Each row comes from the steps of one path. Every step used is in the known rows, and no mark comes twice. Write the path behind each row, first mark first.
(in the rows, 128 means zero)
Known rows
dodu/selu/teruk/fotob: [139 135 154 129 104 109 123 101 122 212  76  93  83 146 117  83 160  40
 101 126 142 142 171 110 139  78 142  89 144  75 127 109  95 112 187 119
 147 146 160  67 139 102 159 126 120 145  60 126 161  75  74 103 135 128
 151 146 121 125 167 178 173 136]
dodu/fotob/nafor/viti: [164 116  91  97 107 109 179  90  84 102 147 115 133  95 120 126 158  94
 114 137 198 157  72 111 125 139 131 154 110 120 121 156 121  88 139 127
  97 158 158 132 139 134 100 146 121 154 103  66  78 163 127 160 183 102
 167 140 147 182 113 133  98 187]
teruk/fotob/nafor/viti: [107 141 124 161  92  97 157 119 120  81 107 143  88  76 100 143 152 146
 118 109 211 192 123 115 126  84  94 131  99 101 133 180  92 154 171  80
 130 119 161 136 155 123 142 102 114 129 105  83  87 133 105 102 127  96
 151 143 134 180 126 119 104 163]
vaguf/selu: [118 160 120 175 122 114 125 108 154 139  81  97  81 129  97 104 174  93
 126 134 117  94 110 140 132 208 147 145 130  62 116 133 121 105  89 111
 121 139 149 150  66  91 128 128 129 181  98 180 126  97 157 102 157 156
 128 153 138 106 112 120 150 138]
selu/teruk: [172 136 156 111 100 132 154 109 134 234 110 132 130 150 124 127 146  86
 122 132 138 117 138  76 143 103 137 124 123 108 154 112  91 109 115 139
 158 144 158  97  96 114 137 129 144 138  91 171 150  90  93 117 145 148
 128 152 142 123 154 163 171 169]
selu/dodu/fotob/nafor/viti: [119 145  86  53  88 116 130  72 123 100 178 130  98  98 107 115  93  82
 111 143 189 137  94 116 133 192 127 158  68 118 106 145  84 100 153 129
 161 180 152 167 143 134 119 131 124 133 148  92  63 129 166  98 156 128
 157 114 165 177 165 143 136 190]
kuve/vaguf/viti: [141 173 132 148 117 161 105 134 119 193 115 116 110 114 130 142 141 153
 134 178 143 127 120 124 106 166 185 146 194 118 127 138 102 143 119 161
 122 117 121  67  69  98 131 141 128 143 122  70 136 128 120  58 209 143
 121 164 164 117 170 124 124 206]
nafor/viti/vaguf/selu: [112 179  97 139 122 166 158  88 145 105  44 124 107 123 122 115 157 131
 111 117 120 118 101 130 123 165 156 109 135 106 125 151 156 137 108 158
 112 137 150 145  96  81 107 117 179 122 132 117 109 142 131 123 194 122
  89 152 137 146  87 127 104 126]
vaguf/selu/dodu: [ 96 171 105 136 116 118  95  89 171 126 105 111  70 119  94  94 131  86
 129 129 118  85 116 138 140 240 140 155 100  69 107 122  97 114 105 108
 150 153 149 179  74  95 126 126 131 166 128 180  99  82 183  71 143 168
 134 137 150 119 150 126 170 145]
fibaki/teruk/selu/dodu/fotob/nafor: [146 100  99  71 123 130 163  66  85 146 161  90 123 123 109 145 116 138
 110 129 172 112 150  86 113 144 106 143  72 108 113 131 149  78 126 140
 140 230 106 164 155 118 133 111  72 166 116 145  64 160 131 129 106 122
 139 111 110 173 167 176 111 188]
kuve/vaguf/selu: [142 166 105 153 139 142 106 117 129 173  99  87  95  98 115 124 163 144
 114 166 126 114 116 118 105 202 186 153 205 101 139 122  80 117 106 142
 123 141 133  99  68 104 111 166 120 168  84 119 138  97 143  77 193 157
 137 189 158  99 138 127 142 166]
kuve/vaguf/dofom: [133 180 125 123 159 139 135 136 120 200 159  90  88  74 120 163 159 138
 110 192 135 141 112 114 101 166 197 144 178 130 146 107  72 135 126 178
 133 160 130  62 108 122 132 172 111 160  98  79 143  99 156  79 183 145
 145 185 116  94 147 145 143 195]
vaguf/selu/teruk/fibaki/dodu/fotob: [149 109 103 160 106 143 129  88 139 187  69 129 135 130 128 122 133 103
 102 116  99  79 141 113 163 194 133 141 127  55 104  97  94  97 102 120
 123 164 141 113  52  98  84 138 148 133  77 183  98  76 128  92 126 145
 154 155 130 129 135 157 170 142]
teruk/fibaki/dodu/fotob/nafor/viti: [144  90 115 164 101 139 186  90 138 147 140 125 160 110 126 158 115 172
  91 163 166 127 146 140 149 168 106 126 117  77  71 126 113 105 162 128
 139 215  96  91 120 118 113  90 129  75  61  78  65 105 109  66 142  83
 172 131 133 179 174 158 112 190]
nafor/viti/vaguf: [123 176 114 130 112 163 182  99 138 123  74 117 106 125 124 125 152 133
 112 133 141 137 100 125 119 135 153 104 135 119 130 154 158 142 127 172
 134 144 140 131 116  87 122 111 180 106 132 103 122 147 112 121 198 115
  84 149 137 160  99 137  95 145]
fotob/teruk: [105 134 176  74 120 124 148 124  96 157 150 105 115 133  75 142 197 124
 121 176 178 176 106 124 125 110 133 111 142  90 157 156 158 143 135 144
 147 193 102 117 117  85 157 120  62 138 117 158 124 100 129 128 131 146
 151 114 125 144 152 113 117 151]
viti/vaguf: [114 114 114 109  96 142 171  93 139 151 123  61  96 148 154 135 154 115
  99 158 152 132 103 116 127 127 162 124 169 109 155 131 149 124 108 219
 131 157 100 100 108  83 172 125 124 129 105 121 174 117 113  81 213 143
  86 161 146 143 105 169 137 141]
dofom/vaguf: [158 165 144 155  91 116 137 192 161 146 116 115 108 150 101 157 144 120
 121 192 173 131 122 135  96 147 169 143 139  96 115 134 124 106 147 153
 181 159 134 129 140 116 174 112 118  95  96  77 156 115 102  83 208 134
  92 135 150 131 137 152 130 180]
selu/teruk/fotob/nafor: [149 113 138 122  83 109 146 115 115 189 102 148 129 115 125 141 137 105
 116 103 176 161 146  68 149  58 103 134 113 113 161 132  64 130 147 106
 143 128 160  98 121 122 142 127 118 128  90 142 124 101  84 110 111 129
 158 146 134 153 142 165 161 164]
dodu/selu/teruk: [156 144 158 122 122 113 126 101 128 231  95  84 102 157 115  71 169  37
 110 147 129 119 166 123 137 110 151  90 147  85 127 101 107 100 163 126
 139 152 158  70 130 101 161 126 124 154  52 125 170  83  83 114 156 133
 152 137 132 100 171 179 176 145]
fotob/nafor/viti/vaguf/selu: [129 139  94 144 136 132 149  97 124  92  85 112 129  83 111 121 172 162
 120 113 176 147 105 141 125 142 116 128 130 122 150 166 112 133 100 101
  72 121 125 128 130 108 135 120 120 123 106  74  98 163 126 129 182 111
 149 118 154 134 104 134  97 178]
fibaki/dodu/selu/teruk/fotob: [137 135 147 169 119 133 159 111 100 184 118 106 117 113  82 125 118 100
 116 166 157 110 147 129 125 105 125  90 101  68 127 141 106 142 177 142
 176 185 146  91 106 113 161  98 114  68  83 140 121  67 118  59 142 129
 128 174 119 157 161 174 160 159]
vaguf/selu/teruk: [143 147 121 152 120 135 118  99 149 189  58 123 110 136 113 107 166  76
 124 111 102  77 127 109 145 184 141 141 130  73 133 111  96 102  84 108
 120 129 161 134  50  96 110 142 145 166  93 202 127  81 138 116 136 162
 140 156 133 103 122 138 176 134]
kuve/vaguf/viti/nafor: [154 155 117 156 134 169 102 127 129 197 118 105 117 104 167 141 141 169
 143 154 140 129  94 125 111 156 170 143 205 123 125 116  88 143 111 168
  98 111 100  66  81  78 150 153 110 151 120  77 133 143 121  52 216 134
 121 171 165 105 159 132 138 209]
dodu/selu: [134 157 159 143 128  99 131 106 137 186 112  56  70 147 101  74 187  54
 109 171 146 131 149 153 119 139 157  93 150  73 112 123 131 103 172 126
 140 163 141  89 143 101 177 109 108 169  56 101 169  91 102 101 177 125
 143 131 136 110 165 154 150 149]
nafor/viti/vaguf/dofom: [113 190 110 122 137 166 183 101 139 121  86 124  95 107 115 143 155 122
 110 138 125 139  98 129 123 142 159 109 115 122 134 140 148 151 121 184
 124 148 144 123 122  94 126 126 173 113 138  86 120 138 134 129 181 115
  93 152 114 147  90 147 105 152]
fotob/teruk/fibaki: [104  91 175  87 106 128 145 114 124 175 141 108 137 143  98 150 186 153
  90 168 167 182 142 133 147 127 126 106 161  69 120 127 151 135 152 131
 146 216  68  90 125  78 149 103  67 124  86 138 110  91 108 102 106 121
 182  96 119 144 182 128 119 149]
teruk/selu/dodu: [115 177 120 121 124 152 133  90 132 164 146 103  82 143  88  70 123 117
 133 117 131  88 209 125 116 217 140 127 102  67  79 141 143  94 118 158
 160 183 126 169 104 110 120  83 119 129 138 156 114 115 125  53 121 106
 137 128 114 149 186 147 143 140]
fibaki/dodu/fotob/nafor: [152 110 106 140 112 118 190  98  76 124 182 109 145  87  92 155 122 130
 121 184 197 123  83 127 122 147 123 142  79  99 120 168 113 116 140 164
 146 194 134 123 107 137 133 115  98  86 101 112  80 109 151  87 177 120
 140 170 140 188 127 152 122 200]
nafor/viti/vaguf/selu/dodu/fotob: [107 174  77 108 108 166 147  70 140  91  62 123 100 118 127 110 129 105
 105 116 120 112  93 126 127 186 154 123 117 103 116 147 150 128 116 169
 128 150 153 158  96  83  92 138 180 115 149 113  91 138 140 120 187 122
  96 151 141 168  92 130 118 135]
nafor/viti: [138 204 138 148 127 141 178 115 147 127  96 144 103 118  90 116 162 128
 131 142 147 131 104 122 113 149 138 112 110 108 117 158 143 129 138 119
 152 146 170 152 120 113 111  96 175 132 126 103 103 143 124 129 170 112
 106 142 132 153 125 114  95 167]
dodu/selu/teruk/fotob/nafor/viti: [143 141 143 131 114 111 120 103 110 186  69 107 101 123 110  82 164  64
 101 111 154 154 171 122 137  76 126  89 138  90 131 119  89 122 190  92
 126 134 169  74 154 109 153 121 123 131  60  98 138  99  76 121 137 111
 169 132 129 129 161 167 159 144]
viti/vaguf/kuve: [ 89 103 121 112 109 141 183 101 157 169 145  59  81 164 141 161 146 134
 111 155 137 159  75 103 135 128 184 132 177  93 181 124 166 111 121 224
 133 135 116 104 112  94 155 131 105  98  93 130 172 112 103  60 214 167
  91 130 128 132  92 135 155 166]

Write each row's path
[175  74 132 127  95 145 164  91 121 231 128 144 176 134 139 150 110 135
  94 135 146 117 163  89 165 119 107 130 123  93 123  97  79  97 138 133
 144 183 119  67 104 122 115 120 133  86  62 134 100  86  85  88 121 116
 178 136 135 153 174 189 162 190] : selu/teruk/fibaki/dodu/fotob/nafor
[121 130 114 131 137 131 170 100 128 114 119 116 125  97 107 135 166 176
 121 123 187 171  94 129 127 121 129 136 132 127 165 164 125 133 124 113
  87 112 133 123 154 119 140 114 112 104  97  68 103 168 110 116 184 116
 149  96 141 139 105 125 100 202] : fotob/nafor/viti/vaguf/kuve
[142 112 122 115  82 131 150 101 113 167  78 150 131 115 137 146 129 117
 109  89 168 160 144  72 148  50 110 119 122 122 166 136  78 140 144 124
 132 122 161  94 123 110 130 131 137 107  99 131 117 110  80 120 121 119
 142 145 133 162 123 169 153 161] : selu/teruk/fotob/nafor/viti/vaguf
[100 122 115 154  85 105 161 111 116  79  91 133  95  79 115 147 145 151
 105 106 210 191 120 115 128  76 101 127 111 107 143 174  99 157 166 103
 118 123 148 123 150 113 144 110 113 116 114  83 101 130 106 104 141 101
 141 142 136 187 107 131 102 157] : teruk/fotob/nafor/viti/vaguf
[173  87 136 124  88 145 169  90 131 235 122 141 166 144 147 154 109 122
  96 139 132 108 164  86 164 123 123 124 120  85 108  90  91  95 144 151
 164 194 123  72  91 115 113 121 148  93  69 149 109  76  84  83 124 123
 161 148 134 155 179 187 170 174] : selu/teruk/fibaki/dodu/fotob
[146 151 127 145 135 114 165 115 128 108 117 132 132  82  90 121 175 163
 132 131 198 154 111 138 119 136 105 132 103 124 142 167 102 124 123  77
 100 124 143 134 154 127 142  98 117 135  98  68  90 166 123 135 165  99
 164 103 148 138 133 127  89 198] : fotob/nafor/viti
[146 124 148 132 109 104 118 103 112 202  83  92  94 131 115  82 160  57
 103 120 157 148 173 120 138  79 126  96 139  83 135 116  81 118 181 100
 130 139 159  68 151 108 168 127 108 142  50 112 158  84  74 110 133 120
 168 134 128 120 168 179 177 143] : dodu/selu/teruk/fotob/nafor
[133  92 125 116 101  94 180 106 100 110 115 121 119  91 111 199 135 157
 106 133 209 170 104  76 116  53  84 135  80 124 151 151 116 131 164  88
 147 192 134 150 181 116 158 106  81 161 104 121  62 159 114 147 114 124
 128 124 123 185 124 161  89 191] : fibaki/teruk/fotob/nafor/viti
[131  77 124  58  82 120 165  85  88 151 165 100 133 138 129 147 163  91
  84 168 178 180  97 116 144 138 144 137 142  80  99 128 153  92 160 171
 131 223 107  96 112  97 107 151  90 149  94 116  93 111 112 133 140 114
 176 131 132 186 148 134 123 150] : dodu/fotob/teruk/fibaki
[132 131 109 131 131 127 163 103 118  99 109 113 132  86 110 126 173 164
 116 127 197 159 109 135 127 126 115 129 127 131 154 166 115 137 118 111
  82 124 122 120 155 114 145 113 114 117 107  65 101 166 121 128 188 101
 144 111 154 147 113 142  90 189] : fotob/nafor/viti/vaguf
[166 101 154 126  92 140 154 101 162 252 110 135 150 163 151 135 131 122
  99 131 127 114 176  85 164 122 128 123 140  87 120  77  83  92 134 127
 156 173 123  72 101 107 128 115 148 123  61 151 131  83  72  94 115 123
 158 127 138 124 185 179 171 171] : selu/teruk/fibaki
[117 140  91 127 130 137 136  91 132  83  95 121 120  76 109 115 151 157
 118 115 178 146 106 142 130 162 111 134 113 125 144 157 103 140 113  96
  85 123 126 140 138 110 136 119 118 120 116  80  82 157 142 115 169 116
 151 106 158 140 118 139 104 179] : fotob/nafor/viti/vaguf/selu/dodu
[140 132  97 134 138 137 153  90 119 115  76 126 139  86 119 118 167 160
 113 103 169 142 116 129 136 132 115 127 129 125 160 153 101 135 103  99
  73 111 138 119 130 105 127 128 130 120 100  89  99 156 117 135 169 112
 154 115 151 131 104 148 111 176] : fotob/nafor/viti/vaguf/selu/teruk
[150 169 124 181  98 121 112 183 166 130  72 116 101 144  93 143 153 118
 123 166 145 109 117 151 102 189 169 148 140  72 110 133 120 104 122 134
 159 145 140 145 106 104 151 128 118 111  94 106 145 104 120  85 197 145
  98 141 151 114 124 142 142 161] : dofom/vaguf/selu
[104 185  94 123 118 169 143  80 148  97  56 125  94 116 113 110 137 123
 111 114 119 108 102 131 126 180 152 112 122 107 126 149 146 137 118 157
 127 141 148 161  95  81 107 119 177 110 150 118  97 136 145 106 185 127
  87 144 146 151  99 130 114 134] : nafor/viti/vaguf/selu/dodu
[ 94 134 105 103 126 144 165 104 141 154 136  67  80 116 145 160 158  97
  96 165 131 141 103 123 127 140 174 125 142 116 149 111 143 133 103 236
 110 164  96  81 110  90 174 146 121 142 125 108 171 105 151  87 191 147
 102 161 107 123  89 179 143 153] : viti/vaguf/dofom
[108 159  76 111 116 123 102  76 141  88 102 128  87  98  99  94 125  84
 116 115 134  99  96 136 138 237 134 161  93  80  97 136  96 103 113  99
 123 151 160 186  88 113  94 143 136 158 134 145  62 111 187 108 151 148
 154 131 156 143 130 120 145 156] : vaguf/selu/dodu/fotob/nafor/viti
[106 135 113  18  84 117 121  80 109 124 195 114  94 126  96 118 104  65
 111 171 175 148  96 111 132 177 145 152  84 103 105 137 111 106 161 164
 192 206 132 160 121 108 131 142 100 136 154 138  75  93 169  93 141 150
 148 120 155 184 174 138 151 164] : selu/dodu/fotob/teruk
[125 144 108 127 147 130 164 106 119 107 116 114 127  71 105 135 169 158
 115 128 183 158 102 138 124 131 120 130 114 136 150 151 110 145 114 121
  74 125 128 111 152 117 153 125 118 126 107  59 101 165 137 129 170 105
 152 110 133 134 108 152  95 192] : fotob/nafor/viti/vaguf/dofom
[132 162  80 115 123 146  89  95 127 154 122  94  86  92 122 118 121 119
 106 166 128 114 112 118 113 229 190 168 179 106 122 118  66 114 118 150
 139 160 139 118  69 110  98 181 118 160 111 116 104  97 161  66 192 165
 146 177 166 119 156 128 156 170] : kuve/vaguf/selu/dodu/fotob
[116 144 105  54  81 111 123  79 138 129 194 110  78 130 116 113  84  55
 111 162 168 123  92 104 133 196 147 159  78 103  99 128  97  89 157 160
 191 191 152 162 124 123 128 136 131 146 146 126  85  99 167  79 163 147
 138 134 162 173 172 152 162 176] : selu/dodu/fotob
[143 109 100  76 118 131 166  70  94 160 156  91 114 137 112 143 113 126
 108 139 160 103 151  81 108 150 122 141  77 101 105 125 159  79 132 159
 161 243 109 167 140 111 127 111  86 170 128 161  70 152 130 127 114 124
 122 125 104 181 160 178 118 176] : fibaki/teruk/selu/dodu/fotob
[127  91 136 111  89  94 182 107 112 142 126 108 101 121 118 200 132 127
 103 150 191 155 105  68 114  59 106 137  87 109 147 138 130 123 168 121
 175 204 129 140 161 113 161 110  83 174 105 156  93 133 116 133 115 140
 109 142 117 182 127 165 111 173] : fibaki/teruk/fotob
[147 124 147 121  75 118 150 117 125 201  94 149 112 137 128 145 131  85
 114 112 153 143 145  64 147  65 123 127 114  98 154 126  79 125 147 126
 170 135 174  99 108 116 135 125 139 132 103 166 138  83  81 104 115 136
 131 168 128 151 140 160 165 150] : selu/teruk/fotob
[103 168 118 130 125 163 192 102 149 130  93 118  98 139 113 142 146 148
 114 130 127 150  84 116 124 134 167 111 144 105 151 152 169 128 137 175
 131 131 154 136 122  99 106 111 167  86 123 102 115 149 104 109 197 130
  87 130 129 152  94 112 111 165] : nafor/viti/vaguf/kuve
[136 108 119  51 106 127 169  85  53 139 158  92 122 134 100 120 167  86
 108 151 173 160 113 113 127 149 153 129 136  80 112 155 177  93 132 188
 120 209 125 124 100 100  97 149  85 157 121 139 103 127 116 147 136 113
 163 146 110 190 136 126 117 133] : dodu/fotob/teruk/selu
[104 109 133 156  83  76 148 125 121 102 126 122  92  84 108 148 154 132
 112 118 218 195 127 112 131  78  99 146 106  99 142 166  81 146 171  88
 134 128 143 122 151 125 163 106  87 140  94 104 115 118 112  92 132 107
 163 141 134 172 131 133 121 161] : teruk/fotob/nafor
[124 159  97 100 111 150 141  76 111 147 156  99  85 141  96  74 116  98
 123 112 141  95 190 119 117 219 148 138 102  69  68 143 151  79 126 178
 149 194 128 165 103 115  95 106 119 140 142 146  99 124 128  69 129 100
 146 138 115 175 178 147 150 140] : teruk/selu/dodu/fotob
